What can hang from each mark
rikuf: mivu teli
teli: rikuf
kovi: dutaf
dozil: tonil
sikazu: tugiz
tuva: dadadam
mivu: dadadam tugiz
tonil: teli tuva
dadadam: kovi mivu
dutaf: kovi teli
tugiz: lofak mivu

Every row comes from one small tree of marks. Brackets hold a mark, then the marks that hang from it, in alphabetical order. Every link used is in the known rows. Which tree was each row made from?
Known rows
[tuva [dadadam [kovi dutaf] mivu]]: [  2.8  12.2  32.4 -26.6  27.1 -23.5   8.1 -15.9  15.2   3.5  -3.1  15.6
   2.5 -28.9   5.6 -13.7 -16.4 -20.3  -0.5   0.3  11.9  -1.1   1.5]
[dutaf kovi [teli rikuf]]: [-39.7  24.7  29.4 -31.7 -17.9 -10.8   8.0 -17.3   9.1   2.3  22.7  29.2
  29.9  -8.8   1.4 -23.0 -12.4  -3.3  18.6  14.9   5.1  14.0  17.7]
[dozil [tonil teli tuva]]: [ -0.9  38.5  43.0 -10.8   3.8 -18.6   4.6   5.0  -0.3  -1.5   6.9  47.2
  42.5 -19.6  -5.2 -14.5  -4.0 -20.7  17.1  33.2 -26.3 -14.8  18.6]
[mivu [dadadam kovi]]: [ -7.2   5.9  25.9 -35.5  15.9 -19.7  10.5 -36.8  13.2  21.6   9.8  21.3
  16.8 -20.5  -2.8 -20.2  -4.9 -16.1  20.6  29.6   2.1   7.8  12.0]
[kovi [dutaf teli]]: [-11.1   8.5  32.5 -29.7   6.2 -30.4  14.2 -13.5   5.3 -19.2  13.8  27.3
  24.5 -11.2  -2.4 -38.2 -16.1  -1.6  15.5  21.5  -5.6  -2.0  18.7]
[mivu [dadadam [kovi dutaf]] tugiz]: [  1.1 -13.0  35.8 -47.4  11.4 -28.7   5.3 -33.2  -5.4   4.8   0.6  24.1
   4.1   7.6  -5.3 -23.9   0.4  -9.2  13.0  10.8  -6.6   4.9  19.6]
[tugiz lofak [mivu [dadadam [kovi [dutaf teli]]]]]: [  4.5  10.1  12.9 -29.4   3.0 -15.1  12.1 -35.1   7.8 -12.0  14.5 -19.0
  -7.6  -8.7 -22.1 -11.9 -11.5  -5.7   6.9   7.5  13.5  -9.6   4.9]
[tonil teli tuva]: [ -7.9  28.5  35.8  -0.6   4.6  -9.3   0.4  -4.5   4.7  11.1   9.8  39.4
  41.5 -14.7  -3.4 -31.8  -2.1 -19.7  16.8  36.8 -19.9  -3.8  12.7]
[dutaf kovi]: [-22.0  22.1  34.7 -35.1  10.9 -17.7   6.1 -21.5  19.3  11.4  11.6  31.9
  31.1 -24.0   4.7 -24.9  -8.5 -17.9  16.7  31.5   6.0  10.9  11.4]
[teli [rikuf [mivu [dadadam kovi] [tugiz lofak]]]]: [-15.6  -5.5   6.8 -43.4 -14.7 -11.2  12.6 -34.2  -6.2  23.6   8.1   5.1
  -2.6  -3.4  -3.4 -27.1   5.3  -2.8  17.0   8.3   7.2  13.6   7.6]
[dutaf kovi [teli [rikuf [mivu dadadam tugiz]]]]: [-16.5   1.0  12.2 -25.4 -20.6 -14.1  -2.6 -37.3 -14.2   7.6  17.4  19.1
  19.1   2.8  -6.9 -18.6  -4.0  -3.1  13.5  -3.5  -2.8  13.5  19.3]
[tonil [teli [rikuf [mivu dadadam]]] tuva]: [ -2.2  17.6   8.9   6.1  -5.5   3.9  -2.1  -4.4 -10.2  18.5  23.4  25.2
  29.3  -9.9  -9.0 -22.9   0.8  -5.6  14.3  18.4 -24.3 -15.3   6.9]
[dutaf teli]: [-16.7  15.4  24.6 -23.6   2.1 -28.2  13.0 -24.5  10.3  -3.1  14.7  31.8
  35.4 -18.5   1.7 -38.8 -11.3  -8.8  22.9  31.0  -1.9  12.8  18.6]
[tugiz lofak [mivu dadadam]]: [ 11.4   8.5   1.6 -33.3  15.7 -11.6  12.9 -25.5  11.8  13.6  22.8   7.4
  12.7  -6.5  -7.5 -28.2  12.3   4.3  20.2  33.2   4.8  -3.7   0.7]
[rikuf [mivu tugiz] teli]: [ -8.3  -5.9   4.1  -2.0   7.0 -40.6   4.0 -40.1  -1.0  -0.1  10.3  27.9
  24.6 -18.3  -1.5 -50.9  -1.7 -19.5  18.5  28.4 -14.1  30.8  14.2]
[sikazu [tugiz lofak [mivu [dadadam [kovi [dutaf teli]]]]]]: [ -7.7  -1.3  21.2 -34.6   2.8 -15.1  -1.4 -36.3  -3.7 -15.9  10.6 -18.5
  -1.4  16.6 -13.4 -23.6   2.6   1.6   4.8   0.9  18.3  -3.4   2.5]
[mivu [dadadam kovi] [tugiz lofak]]: [ -6.0  -4.3  30.5 -53.3   1.8 -22.1  12.4 -45.3   3.8  21.3  -1.5  11.4
   9.4   3.2  -4.8 -27.5   7.9  -9.4  18.2  22.0   4.5  13.9  15.9]
[teli [rikuf [mivu tugiz]]]: [-21.7  -3.2   5.9 -31.4  -7.3 -20.8   8.1 -14.4 -11.7  11.5  14.5  41.8
  16.4  -4.4  11.7 -46.7   1.7  -0.3  24.2  15.8  -5.6  23.8  10.4]
[rikuf [mivu tugiz]]: [ -6.7  -1.4  13.2 -26.6   8.2 -32.2   5.8 -25.9  -3.3   5.5   2.4  37.3
  21.4 -18.3   9.6 -47.1  -2.8 -16.4  20.4  24.0  -4.9  23.8  10.9]
[dadadam kovi mivu]: [-21.2  21.8  16.5 -28.6  13.1 -19.9   8.2 -25.7  18.9  16.2  -3.2  20.3
   9.1 -41.0   2.0 -20.5  -6.5 -32.5  16.3  21.2  11.9  21.6   7.4]
[dadadam kovi]: [-23.7  15.4  31.3 -34.8  11.8 -23.0  13.3 -28.4  17.2  14.0   5.2  28.5
  17.4 -30.6   6.4 -29.5 -10.6 -23.5  21.5  32.7   7.2  20.2  10.4]
[dozil [tonil [tuva [dadadam kovi]]]]: [  3.4  36.0  47.5 -20.1  22.7 -16.9   9.8  -2.6   5.8  12.6   0.6  36.0
  25.3 -42.7  11.7   5.7 -20.6 -24.8   5.6  12.4   0.2  -7.0   9.7]
[rikuf [mivu [dadadam [kovi dutaf]] [tugiz lofak]] teli]: [  3.9 -15.2  11.6 -21.2   4.0 -32.2   8.3 -50.2  -1.0  -6.3   4.7 -13.8
  -5.8 -12.1 -21.5 -30.6  -5.7 -15.5   3.4   9.9  -4.2   6.2  11.5]
[tugiz [mivu dadadam]]: [ 12.3   6.7   1.9 -21.6  22.7 -15.7   5.6 -25.6   7.2  12.2  24.9  24.2
  18.0  -8.2  -2.7 -25.7   7.4  -1.7  22.6  30.8  -3.1   3.5   3.5]

Which tree is each row?
[ -5.6  14.6  32.6   8.4 -12.2  -6.0  -6.7 -16.4 -14.7  19.7   2.6  27.8
  17.8  -3.5   4.8 -17.9 -11.8 -20.8   1.6  -2.7  -8.3  10.4   3.6]
[tonil [teli [rikuf [mivu tugiz]]] [tuva [dadadam kovi]]]
[-21.7   7.2   8.8 -21.7 -10.3 -18.9  13.5  -4.7  -3.8 -17.4  23.2  20.5
  12.0 -18.5  -1.1 -38.7 -20.3   5.2  15.2   6.7  -2.8  -1.9  11.1]
[kovi [dutaf [teli [rikuf mivu]]]]
[ -7.0  -4.6  21.2 -23.0   9.5 -19.8  -8.1 -35.8  -9.1 -16.3  12.1  -1.4
   3.5  15.8  -8.8 -21.2  -1.0  -3.8   7.6   0.9  11.5   3.3   5.0]
[sikazu [tugiz [mivu [dadadam [kovi [dutaf teli]]]]]]
[  5.4   7.3  13.0 -19.9   9.8 -19.9   4.4 -35.2   3.0 -13.3  15.3  -2.1
  -1.6 -11.1 -17.8 -10.0 -15.1 -12.5   9.6   7.7   4.7  -2.2   8.8]
[tugiz [mivu [dadadam [kovi [dutaf teli]]]]]
[-17.5 -10.7  30.5 -44.3 -16.7 -20.1   8.3 -30.9 -15.1  -4.9  14.0  21.1
   3.4  21.5  -9.0 -22.4  -4.5   6.6  14.4  -4.9  -7.7   7.9  26.2]
[mivu [dadadam [kovi [dutaf [teli rikuf]]]] tugiz]
[ -3.7  -6.5  29.9 -41.5   9.2 -26.7   5.6 -43.5  -0.4  21.6   1.2  30.1
  14.6   1.3  -0.6 -24.8   3.8 -15.5  20.8  21.6  -3.9  20.6  19.2]
[mivu [dadadam kovi] tugiz]
[-17.4   7.5  27.2 -42.8 -11.6 -26.5   8.6 -31.7   2.0 -15.3 -14.5  -2.2
  -5.0 -10.5 -13.3 -25.1  -7.0 -19.3   4.3  -4.9  10.7  14.3  17.8]
[dadadam [kovi [dutaf teli]] [mivu [tugiz lofak]]]
[ -1.5  -9.2   5.9 -14.4   0.5 -30.7   7.5 -60.5   3.0  12.9   4.5  -8.1
   4.6 -18.8 -16.9 -31.9  -0.6 -21.7  11.4  19.0  -1.2  21.5  11.7]
[rikuf [mivu [dadadam kovi] [tugiz lofak]] teli]
[ -6.8  -9.5   2.6 -43.5 -10.7 -13.8  13.2 -23.5 -10.3  18.7  16.9  18.2
  10.2   7.3   0.1 -39.9  14.0  13.5  20.4  14.3  -4.7   5.4   9.4]
[teli [rikuf [mivu dadadam [tugiz lofak]]]]
[  2.3  -5.2   8.2  -3.9  19.1 -29.5   5.4 -42.1   8.6  -4.6  15.5  -4.0
   1.6 -33.0 -18.9 -22.8 -18.5 -22.5   6.3  16.5  -7.0  -0.6   8.5]
[rikuf [mivu [dadadam [kovi dutaf]]] teli]
[-28.2  -2.5  17.8 -29.3 -22.0 -24.1   6.5 -25.2 -13.3 -14.5   5.3  14.8
  -3.5  -7.5  -3.0 -30.6 -19.8  -9.5  11.1  -9.8   2.7  18.6  15.2]
[dadadam [kovi [dutaf [teli [rikuf [mivu tugiz]]]]]]
[-14.7  27.4  28.0  -7.2  -2.2   0.1   1.6   5.6  -1.5   0.8   4.3  12.9
   5.0 -27.1   1.9   0.2 -23.5  -9.9  -5.0 -22.4   6.4  -8.1   8.1]
[tonil [tuva [dadadam [kovi [dutaf [teli rikuf]]] mivu]]]
[  8.6   3.5  13.1 -28.7  22.7 -17.2   3.9 -26.5   6.8   0.8  15.9   6.7
  -5.5 -13.7 -11.9 -13.3  -7.6 -11.8  11.0  14.2   4.6  -4.0   2.4]
[tugiz [mivu [dadadam [kovi dutaf]]]]
[-18.3   4.2  11.4 -35.1 -29.3  -8.0   4.9 -37.9  -9.0   6.7  14.8   1.9
  13.2   4.3 -10.7 -21.8  -0.4   2.3  10.6  -2.4   5.4   7.7  15.8]
[dutaf kovi [teli [rikuf [mivu dadadam [tugiz lofak]]]]]
[-34.0  16.1  16.6 -31.3 -11.9 -15.2  10.5 -11.7   4.8  -8.6   8.0  12.7
  -1.3 -18.8  -7.3 -17.8 -15.8 -10.5  11.2  -6.2   7.1   8.6  14.2]
[dadadam [kovi [dutaf [teli rikuf]]] mivu]
[-29.5   0.6  17.9 -40.9 -29.8 -18.8  13.5 -24.7  -8.9 -13.7   3.7  -1.6
  -8.5  -5.9  -8.5 -32.4 -16.2  -3.6   8.6  -6.7  10.3  12.7  11.7]
[dadadam [kovi [dutaf [teli [rikuf [mivu [tugiz lofak]]]]]]]
[-36.8  10.8  30.4 -37.3 -14.4 -17.4  15.7 -15.4   3.9  -9.4  16.6  19.8
   7.4 -10.5  -2.7 -26.0 -20.1  -2.1  15.2   7.3   3.7   6.7  16.4]
[dadadam [kovi [dutaf [teli rikuf]]]]
[  5.5   1.6  36.5 -42.6  12.0 -24.9   9.2 -23.1   5.7   3.1 -12.8   6.4
  -5.0  -5.8   2.0 -20.1  -3.8 -13.8  -4.2  -7.8  14.6   5.5   5.7]
[tuva [dadadam [kovi dutaf] [mivu [tugiz lofak]]]]
[-15.9  21.5  43.6 -11.9  -4.3  -3.0   7.1   1.2  -3.8   0.0  13.8  20.4
  13.6 -17.4   5.7  -8.3 -27.2  -1.8  -0.2  -9.3   3.1  -9.4  11.6]
[tonil [tuva [dadadam [kovi [dutaf [teli rikuf]]]]]]
[ -6.1  -5.5  22.1 -43.3  13.5 -12.9  -0.9 -27.6  -1.0  -3.8  10.9  -9.1
  -6.0  15.2  -7.2 -25.6  11.0   1.8   7.2  10.0  18.4  -4.9  -3.7]
[sikazu [tugiz lofak [mivu [dadadam [kovi dutaf]]]]]
[  3.6  -6.9  25.0 -51.3   5.4 -24.2  13.7 -31.9  -0.6  18.2   7.5  25.2
  22.7  12.8  -1.9 -39.0  17.3   6.1  21.7  29.6  -6.4   5.6  18.8]
[mivu dadadam [tugiz lofak]]
[-19.2   8.8   3.4 -17.8 -12.2 -13.4  10.3 -35.5  -0.8   9.8  20.2   6.6
   8.9 -24.8  -7.6 -18.3 -16.4  -9.4  18.0   5.5   5.4   9.7  10.2]
[dutaf [teli [rikuf [mivu [dadadam kovi]]]]]
[  9.6   1.9  24.6 -25.3  21.1 -31.2   3.4 -20.5   0.7  16.1  -3.5  39.9
  23.5  -4.0  13.9 -32.2   5.9 -10.7   9.7   7.6  -0.9  18.2  11.0]
[tuva [dadadam [mivu tugiz]]]
[ -1.0  18.9  29.6  -9.0 -13.5   0.7  -1.6   0.1  -8.9  21.2   2.2  28.5
  25.5  16.0   1.1 -24.3  14.8  -0.2   2.2  -0.6 -12.1  -2.3   8.2]
[tonil [teli rikuf] [tuva [dadadam [mivu [tugiz lofak]]]]]
[-14.3  14.2  26.1 -22.0  -1.8 -17.0  10.1 -13.0   5.5  -4.1   9.0  13.6
   1.6 -14.4   1.4 -10.7 -20.0  -4.5   0.9 -14.9  11.3   0.8   8.3]
[tuva [dadadam [kovi [dutaf [teli rikuf]]] mivu]]
[ -8.7  27.1  27.1  14.9  -4.9  -0.3  -0.6  -7.2  -0.7  19.2  11.1  20.6
  20.1 -25.3   3.7 -13.4 -18.3 -22.3   1.5   6.4  -2.2  -1.0  -3.7]
[tonil [teli [rikuf mivu]] [tuva [dadadam kovi]]]
[-26.5   6.6  25.6 -36.2 -10.4 -19.5  16.4  -2.3  -1.6 -14.6  26.1  32.9
  20.7   0.7   0.7 -38.7 -10.6  14.7  19.5  13.9  -6.7  -2.3  18.6]
[kovi [dutaf [teli rikuf]]]
[  2.7  -6.9  19.9 -36.8  -8.7 -28.1   8.3 -44.0  -7.7 -12.4  -1.4 -12.8
  -5.7  -8.0 -17.4 -24.6 -13.5 -12.6   4.0  -3.3   6.0   0.1  14.4]
[rikuf [mivu [dadadam [kovi [dutaf teli]]] [tugiz lofak]]]
[  7.7  33.7  27.8   6.3  -1.9 -10.4   3.4  12.9 -10.3   3.8  17.7  39.9
  33.8 -20.0   4.9  -8.8 -13.3  -8.0   4.6   8.5 -20.9 -22.8   4.4]
[dozil [tonil [teli [rikuf mivu]] [tuva dadadam]]]
[ 13.8  32.5  62.0  -9.1  15.1 -20.3   3.2   1.8  -1.0 -10.5   0.1  28.8
  22.7 -17.5  -5.2   6.0 -23.1 -24.6  -5.3   7.3 -14.1 -29.6  10.6]
[dozil [tonil teli [tuva [dadadam [kovi dutaf]]]]]
[ -0.5 -11.0  36.7 -58.6   4.9 -24.1  13.6 -32.6  -0.7   4.0  -1.5   6.8
  -1.1   8.3 -10.3 -27.0   3.7  -4.0  10.8  12.3   1.9  -1.2  16.4]
[mivu [dadadam [kovi dutaf]] [tugiz lofak]]
[-17.0  16.2  17.6 -11.1 -26.8  -0.9   2.1  -3.7 -14.4  11.9   7.4  23.3
  21.9   1.6  -5.1 -38.4   7.6  -6.2  12.8  14.4 -15.6   2.3   8.3]
[tonil [teli [rikuf [mivu [tugiz lofak]]]] tuva]
